What can hang from each mark:
tison: misis miti
domi: misis miti
misis: domi lako tison tunufab zotir
nosan: miti
tunufab: miti
visid: miti
zotir: misis
miti: domi gifip nosan tison totugam visid zakoz zotir

Each row was made from one small tree. The marks that hang from a mark follow it in brackets, in alphabetical order. Every link used is in the known rows. Write each row's tree.
In the rows, zero is written as 128.
Known rows:
misis{tunufab zotir}: [170 144 124 157 173 124 124 137 117 130 136 155 159 148 137 152 125  95
 135 110 122 122 139 113 136 133 106 159 112 122 111 132 101]
visid{miti{gifip nosan}}: [120 152 149 144 110 129 153 106 120 187  98 126  64 121 117 135 109 231
 112 128 150 116 163 112 107 138 138  75 175 164 188 123 133]
domi{misis{tison{miti{nosan zakoz}}}}: [120 134 128  86  90  89 113 132  90 116 100 128 134  99 149 138 127 169
 101 131  96  87 143 142 137 108 152 140 140  99 181 126 136]
domi{miti{tison zakoz}}: [121 120 151  95 118 125 122 126 137  98 102 103  89 103 132 132 143 153
 127 143 169 117 128 146 141 121 123 124 119  81  95 112 124]
misis{tunufab}: [170 141 140 153 150 112 136 129 127 141 131 144 144 127 114 101 111 131
 106 131 140 131 144 106 140 118 120 127 126 119 103 126 104]
domi{misis{tison{miti{zakoz}} tunufab}}: [143 135 114 101 125  87 109 150  92  91 112 132 164 105 142 117 123 123
  70 134  95  91 129 118 153  99 153 148 119  87 156 122 124]
domi{misis{lako} miti}: [125 159 131  91  90 101 120 144 155 115 121  99 143 114 136  73  97  82
 119 145 185 128 118  93 161 149 132 135 119  89  71  96 130]
miti{gifip nosan visid zakoz}: [117 112 198 109 123 136 146 105  99 139 138 116 109 115 113 118 106 244
 128 114 162  90 163 159  95  96 113  55 182 154 218 148 163]
misis{tison{miti{nosan zotir}}}: [116 139 139 154 134 127 100 124  83 139 104 149  91  96 153 168 140 136
 142 110  77 121 131 160 111 112 141 161 125 112 169 136 113]
zotir{misis{domi{miti}}}: [138 125 114 110  96 125 130 110 142 174 137 116 127 174 107 145 115 117
 179 151 127 125 148 109 159 143 125 145  93 102  87 119 106]
visid{miti{zakoz}}: [134 115 121 117 101 114 140 120 142 150  83 156 120 104 148 140 125 160
  78 157 114 119 159 136 124  98 130 118 150 127 163 117 114]
miti{gifip zotir{misis}}: [135 154 145 161 118 130 151 109 115 156 134 131 111 172 102 138 115 113
 183 136 147 150 121 126 106 163 123 136 130 134 175 110 115]
tison{misis}: [184 141 124 141  96  98 150 119 137 198 111 145 123 130 113 129  96 141
 178 160 115 133 143 134 142 156 117 154 137 108 123 115 124]
nosan{miti{tison totugam}}: [122 137  95 142 141 140 135 131 157  84 113 106  69 115 121 145 173 149
 134 131 154 151 106 143 138 160 148  99 117 125  78 120 146]
misis{tunufab{miti{tison totugam visid}}}: [135 117 120 145 182 157 143 144 130  55 149  94 100 108 118 108 164 136
 112 110 148 152 138 127 139 119 143  61 101 149  60 144 148]
visid{miti{domi{misis{tunufab}} nosan}}: [110 140 105  77 126 115 149 126 126 167 139 142 136 113 120  82 110 179
  12 119 157 110 150  79 137  93 160 123 145 187 161 139 134]
tunufab{miti{nosan tison zotir}}: [102 124 121 155 140 146 143 116 119 112 110 129  76 100 134 147 166 139
 128 103 135 170 167 146 127 132 147 136 104 138  98 139 127]
tunufab{miti{domi{misis} gifip}}: [112 131 119 105  87 128 154 113 132 162 130 108 108 143 117  98 123 156
  67 134 130 112 127  80 157 176 155 106 163 166 125 124 148]
misis{domi lako tison tunufab zotir}: [123 102  95 177 178 130  92 163  96 103 136 136 225 151 145 148 138  59
 165  90  95 163 115 112 107 108 104 195 118 115  90 159 105]
miti{gifip}: [150 153 174 158 107 124 146 110 128 166 119 118  92 146 108 129 103 172
 151 141 145 121 131 113 116 166 117  94 169 130 148 114 124]
misis{zotir}: [159 142 139 148 129 129 125 125 126 140 121 145 126 149 146 178 127  98
 171 126 108 123 143 134 123 157 103 158 125 117 118 123 104]
tison{miti{visid zakoz zotir}}: [126 107 163 123 133 143  87 122 137 113 122 161 136  96 146 154 118  98
  91 135  70 104 150 179 117 103 124 144 105 104 190 132 127]
nosan{miti{totugam visid zakoz zotir}}: [ 99 112 101 119 155 150 120 131 148  66 139 153 117 102 144 136 166 103
 104 119 129 126 108 172 129  91 131 103 115 149 145 136 160]
domi{misis{tison tunufab} miti{totugam}}: [126 171 106  93 148 103 133 169 102  57 148  89 113 119 133  92 150 108
 132 115 173 104  72  82 167 105 151  98 113 124  67 113 146]
domi{miti{zakoz}}: [131 128 146  94 108 112 121 120 144 138 106 131 110 111 143 121 126 149
 114 147 150  93 130 133 156 113 115 121 133  96 110 109 119]
zotir{misis{tunufab}}: [175 134 114 134 137 110 151 121 121 156 135 136 153 159 109 104 108 129
 144 145 147 139 148 115 144 128 128 134 107 117 117 121  96]
misis{domi lako tison{miti} zotir}: [114  98 108 169 136 137  61 148 117 128 106 134 187 138 162 193 133  69
 171 111  31 136 121 140 105 152 114 203 118  86 127 146 109]
zotir{misis{lako tunufab{miti{gifip}}}}: [143 119  93 159 140 116 146 124 132 153 116 110 169 149 119  66 109 142
 131 135 159 156 136 104 141 167 136 114 129 125 113 118 115]
miti{domi}: [136 119 148 111 110 131 136 108 145 178 143 144 129 135 119 106 113 140
  81 137 125 123 115 118 125 132 123 144 156 154 124 131 114]
domi{misis}: [155 161 139 109  81  99 147 129 135 128 128 123 131 133 120 117 105 106
 122 149 140 127 148 103 147 144 136 131 126 112 110 112 124]
nosan{miti{zotir{misis}}}: [132 136  72 148 118 125 131 111 135 148 112 164 101 140 135 152 138  77
 147 145 132 154 137 144 152 151 143 167  95 114 117 111 109]

Write each row's tree:
[125  98  98 146  99 120 125 131 107 142 126 116 180 160 125 127 120  98
 201 141 108 177 128 132 107 127 122 165 124 104 105 136 103] : zotir{misis{domi lako tison}}
[132 144 122 122  85  98 131 153 105  92 111 107 158 111 145  94 113  81
 149 139 145 157 113 118 120 127 134 145 145 100  99 117 125] : domi{misis{lako tison}}
[110 120 123 100 114 136 145 105 136 199 119 151 101 111 130 113 116 202
  53 125 134 117 147 116 112 104 144 118 163 185 165 140 123] : visid{miti{domi nosan}}
[144 114  83 173 177 128 111 147 137 119 111 143 192 125 161 112 134  76
 110 104 118 149 136 109 145 149 117 162 112 120  76 136 107] : misis{lako tunufab{miti} zotir}
[122 139 161 143 156 165 134 138 139  73 174 132 110 122 123 133 143  79
 154 111 131 150 105 155  97 104 114  92 112 167 123 140 146] : miti{totugam visid zotir}
[ 92 102 105  80 144 135 144 120 155 120 174 156 186 148 121  98 159 126
  75 120 132 128  59 151 104  92 127 150 135 184 190 139 133] : miti{domi totugam zakoz zotir{misis}}
[123 110 114 136 108 140 157 111 131 182 114  97  82 131 101 117 137 182
 125 140 128 139 121 118 137 196 148 127 158 149 121 128 153] : tunufab{miti{domi gifip tison{misis}}}
[107 127 147 121 110 117 150 107 120 174  87 140  99 109 127 132 117 252
  82 129 146  98 159 129 103 108 134  78 185 159 224 128 139] : visid{miti{gifip nosan zakoz}}
[101 156 144 129 159 153 125 143 150  64 140  99  70 116 121 137 171  93
 157 115 174 152  80 136 122 134 129 118  94 124  74 114 136] : domi{miti{tison totugam zotir}}
[116 103 149 123 112 166 145 104 124 160 142 107  81 132 122 109 122 160
  97 129 120 119 137 116 132 154 137  73 165 178 124 139 154] : tunufab{miti{domi gifip visid}}
[131 129 110 130 140 151 130 127 150  98 138 122  74 114 131 132 146 132
 138 133 137 124 121 146 143 133 136  68 121 148  95 129 158] : nosan{miti{totugam visid}}
[120 137 109  81  84 121 147 124 145 161 122 140 117 123 128 110 110 122
  46 153 129 121 135  90 136 124 154 130 147 165 139 119 126] : visid{miti{domi{misis}}}
[107 109  97 160 118 129 119 134 107 124 134 143 184 155 129 138 134  44
 195 125 104 194 117 144  97 116 122 195 104 115 121 138 101] : miti{zotir{misis{domi lako tison}}}
[122 166 162 129 132 136 136 128 150 130 137  88  64 140 112 115 132 180
 155 126 177  97  78 100 137 165 122  61 152 141 112 105 150] : domi{miti{gifip totugam}}
[100 122 123 129 136 139 104 141 186 122 144 104 171 136 117  97 125 115
 134 120 141 144  92  99 132 134 112 121 120 123  63 131 134] : misis{domi{miti{totugam}} lako}
[ 98 111 133 116 123 128 103 122 150 134 133 153 153 135 125 150 135  92
 115 125 114 120 132 123 145  95 114 169 102 109 116 134 117] : misis{domi{miti{zakoz zotir}}}
[137 119  92 138 125 118 101 142 158 185 128 133 185 151 131 149 106  79
 203 130 110 134 125 116 148 169  97 205 108  96  90 125 129] : tison{misis{domi{miti} lako zotir}}
[133 136 143  58 131 111 123 148 121  73 151 109 145 108 130  83 106 106
  81 133 181  83 145 109 173  79 134  99 102 104 106 120 148] : domi{misis{tunufab} miti{visid zakoz}}
[144 137 104 157 153 118 139 136  76 116 136 150 139 147 129 131 140  64
 174 124 128 165 119 138 119 102 131 172  97 121 129 127  95] : miti{zotir{misis{tison tunufab}}}
[133 113 195 122 114 136 139 112 113 120 132 116 115 127 117 126 105 182
 135 138 143 103 148 153 101 112 107  65 172 132 185 134 153] : miti{gifip visid zakoz}
[114 116 137 114 120 128 104 113  93 171 118 135  96 105 144 137 131 189
  95 118  78  95 117 146 118 118 146 147 157 136 172 142 122] : misis{tison{miti{domi nosan}}}
[106  93 127  98 139 144 150 120 130  97 135 118 113  94 146 115 160 216
  99 104 123 104 152 159 133  87 134  46 143 173 137 154 168] : tunufab{miti{nosan totugam visid zakoz}}
[132 122  99 138 123 121 111 138 124 117 114 106 149 128 144 116 132 127
 172 140  98 143  87 155 108 151 137 131 127 103 138 116 120] : zotir{misis{lako tison{miti{totugam}}}}
[132 110 108 169 179 132  95 150 145 129 148 148 242 159 126 130 116  69
 126  96 109 153 137  99 121 131  97 190 106 119  95 155 105] : misis{domi lako tunufab zotir}
[147 121 114 161 174 131 112 138 131 141 151 155 190 174 118 170 127  89
 138 102  90 125 154  96 137 126 103 180  97 126 103 152 103] : misis{domi tunufab zotir}
[117 102 170 102 146 155 139 140 138  29 147  89 115 103 117 129 159 162
 134 125 158 137 116 178  91  93 119  60 130 138 130 143 162] : miti{tison totugam visid zakoz}
[102 141 156 145 151 131 142 128 144  96 143 140 140 134 115 126 151 160
 112 110 141 121  72 140  91 120 114  97 161 166 202 126 152] : miti{gifip totugam zakoz zotir}
[146 108 134 122 126 124  97 123 138 157 119 169 145  95 136 150 104 106
 126 150  58 102 148 184 128 119 123 170 105  96 204 128 144] : tison{misis miti{visid zakoz zotir}}
[119 137 167 104 148 165 128 141 140  56 152  65  48 110 118 128 152 132
 173 124 184 129 105 143 125 127 126  60 106 125  58 121 156] : domi{miti{tison totugam visid}}
[117 137 136 163 118 137 140 110 124 168 151 136 135 191  88 156 116 106
 182 129 120 153 135 115 106 157 122 151 119 140 168 129 117] : miti{gifip zotir{misis{domi}}}
[142 157 113 119 100 107 130 150  78  95 121 123 125 143 156 177 138  67
 184 124 114 125 126 121 131 138 128 163 126 108 113 121 122] : domi{misis{tison zotir}}
[137 131 166 148 135 154  90 120 134 127 130 151 101 107 137 161 108  74
 123 134  70 119 154 160 120 131 129 140  95 110 154 125 123] : tison{miti{visid zotir}}
